Each row was made from one walk, in order. Every step used is in the known rows, and no mark comes twice. Write each row's walk.
Known rows:
X, R, J: 4,-13,3,4,-7,0,4,3,6,-7,8,3,8,9,-4,-8,1,-13,-18,-9,4,4,10,-7
J, T, K, R: -9,-32,2,9,1,-6,-6,2,0,-6,8,-11,-2,1,17,-6,-8,-4,6,-14,2,-1,-5,9
X, R: 6,-13,0,-1,-4,8,-2,3,0,-8,4,-6,-6,11,-2,-9,-1,2,-10,-3,-6,8,10,-8
D, J: -4,-5,3,4,1,-10,3,4,-1,1,5,13,4,0,-13,1,4,-2,-13,-3,-1,-5,-6,-7
T, J, D: -4,-7,9,8,3,-9,-36,-1,-1,-9,5,-23,-7,8,10,6,-12,-3,-1,3,-11,0,7,-1
X, T, J: 2,-14,1,7,-1,-14,-6,8,0,-12,12,-18,-14,30,1,2,-5,-7,-1,4,1,22,4,11
K, R, J: -6,-22,10,5,-2,-11,4,-3,9,0,7,3,14,2,1,-9,3,-16,-9,-15,5,-4,0,6
K, T, X: -14,-10,-4,-5,2,-5,-8,9,9,-6,4,-1,-6,21,17,4,5,1,-3,-12,0,5,-9,23
J, D, S: -2,0,13,5,-7,14,-20,2,-6,-18,2,-18,-2,-23,5,8,-7,1,-2,-5,-18,-6,2,-12
T, J: -4,-16,0,7,-1,-15,-7,0,3,-5,7,-12,-11,22,2,3,-4,-5,-6,7,-4,5,-3,8
T, K, R, J: -7,-27,1,12,-5,-15,0,1,12,-4,12,-1,15,-1,2,-8,-2,-23,-10,-11,9,1,-2,2
Z, J, T, X, R: -1,-20,1,-7,-2,6,3,16,-5,-13,13,0,-17,35,13,-6,-8,10,-10,-11,1,4,10,5
R, J, D: -1,5,11,7,1,-2,-26,-1,2,-4,4,-8,12,-10,6,2,-7,-10,-5,-7,-2,-6,12,-8
T, J, Z, S: 6,-6,-6,0,-9,1,-20,0,6,-12,7,3,-4,-1,5,6,-20,-14,-3,-3,7,3,3,4
J, D: -1,6,9,2,3,4,-30,-1,-3,-5,0,-13,2,-9,9,3,-9,1,3,-2,-8,-5,10,-6
K, R, J, T, X: -14,-18,14,0,1,-5,-3,12,5,-6,13,-2,-5,21,21,0,0,1,-4,-16,9,-5,-5,26
Z, J: -1,-9,-7,-7,1,-8,14,1,-7,0,4,17,1,16,-3,-3,-10,-1,-4,-7,4,-3,6,-12
T, K, R: -8,-32,-2,7,-2,-10,-7,1,7,-6,8,-10,4,-1,7,-9,-5,-11,1,-6,0,5,-6,3
Z, J, T, K, R: -9,-37,-1,6,1,-10,1,3,-3,-7,11,-2,-1,9,15,-8,-14,-6,3,-17,4,-3,-2,4
X, R, J, T: 2,-10,9,6,-2,6,5,4,-5,-5,7,1,-2,11,12,-2,-5,0,-8,-19,5,-8,9,3
J, T: -2,0,6,2,3,6,2,1,-10,0,1,-2,-8,4,15,4,-6,10,7,-13,3,-10,0,9
K, R, J, Z: -7,-15,18,6,1,-4,-22,-3,9,-5,5,15,7,0,7,-3,-3,-25,-3,-13,2,-1,-2,10

Write each row's walk:
-4,-11,10,8,3,-8,-30,-1,4,-8,4,3,-13,15,9,6,-9,-16,0,4,-4,7,-3,11 : T, J, Z
-1,-8,12,8,3,-7,-29,5,2,-14,8,-3,-15,22,7,5,-10,-18,5,2,-1,19,3,14 : X, T, J, Z
0,-16,1,-5,-4,6,-6,14,4,-13,10,-8,-12,25,5,-7,1,5,-13,0,-3,13,6,6 : T, X, R
-6,-13,10,3,-2,1,-26,5,12,-12,7,14,-1,16,13,-1,-2,-22,-12,-16,2,8,2,12 : K, T, X, R, J, Z
-5,-21,-3,-5,-3,4,-8,10,7,-14,8,-7,-11,29,13,-5,3,3,-13,-12,-6,13,2,11 : K, T, X, R
-3,-1,15,8,-10,10,-17,2,-2,-16,6,-14,6,-24,3,7,-5,-8,-8,-8,-13,-8,3,-13 : R, J, D, S
-3,-25,2,11,-5,-14,0,6,11,-8,14,-4,14,5,2,-9,-2,-24,-7,-12,12,12,3,4 : X, T, K, R, J
-5,-2,13,5,4,-4,-23,2,2,-3,2,22,-1,-2,-4,5,-3,-14,-5,-3,-2,-2,-6,0 : D, J, Z
2,-7,13,6,-2,4,-22,1,7,-8,5,15,2,5,3,-3,-5,-22,-10,-7,1,5,7,-1 : X, R, J, Z
-3,-5,8,0,-7,9,-11,3,-11,-18,5,-7,-1,-13,4,6,-13,1,-4,-9,-16,-8,5,-20 : Z, J, D, S
1,-16,-6,15,-6,-2,-2,9,1,-10,12,-6,0,4,11,-1,-12,-12,-8,-9,10,2,4,-3 : X, R, J, T, K
-3,-10,15,5,-11,13,-20,11,1,-23,12,-18,-1,-10,6,4,-4,-6,-15,-8,-14,-1,6,-9 : T, X, R, J, D, S
-11,-5,9,1,0,-2,-2,14,3,-5,11,0,-6,19,17,5,0,2,-5,-10,12,-5,-2,22 : R, J, T, X
-9,-23,-5,6,1,-18,-9,-5,6,-7,4,-10,-10,27,12,5,-1,-7,-5,-8,-8,6,-7,15 : K, T, J
-3,-9,-6,16,-4,-6,-2,7,1,-5,10,-3,3,-1,12,4,-11,-12,-3,-8,13,-2,0,1 : R, J, T, K
-7,-17,14,6,1,-4,4,-1,-2,-1,6,1,3,5,16,-3,-3,-2,0,-24,6,-13,0,13 : K, R, J, T
-13,-8,9,0,3,-5,-3,16,-2,-6,12,4,-12,20,11,7,0,10,-6,-8,5,-7,-9,18 : D, J, T, X
-7,-16,10,11,0,-8,-30,0,7,-8,9,-13,14,-10,11,-3,-9,-17,-5,-12,-1,-4,8,-6 : T, K, R, J, D
-2,1,13,7,0,-1,-20,-1,7,-3,3,18,5,-2,4,3,-4,-23,-4,-6,6,0,1,4 : R, J, Z
-8,-12,5,7,4,-11,-37,-5,1,-10,3,-22,-5,12,19,8,-10,-4,0,-8,-14,0,4,5 : K, T, J, D
-3,-14,-12,9,-1,-7,4,8,-7,-7,9,3,-4,8,13,2,-18,-4,2,-8,9,-2,2,-6 : Z, J, T, K
0,-15,4,2,-6,-2,0,11,10,-9,14,1,2,20,1,-7,3,-10,-21,-6,7,8,8,3 : T, X, R, J
1,-8,14,8,-11,14,-17,4,-2,-21,7,-17,3,-17,2,3,-6,-7,-13,-9,-16,-3,8,-17 : X, R, J, D, S
-3,-14,11,11,-1,-7,-29,5,5,-13,11,-17,13,-5,10,-4,-11,-18,-1,-12,1,7,13,-3 : X, T, K, R, J, D
7,-5,-3,-4,-13,9,-16,9,11,-14,12,11,3,-2,5,-1,-15,-17,-13,-10,15,6,9,3 : T, X, R, J, Z, S
-1,-5,11,3,-2,3,-30,8,5,-12,11,-12,4,6,9,-2,-6,-7,-13,-7,-3,2,16,-4 : T, X, R, J, D
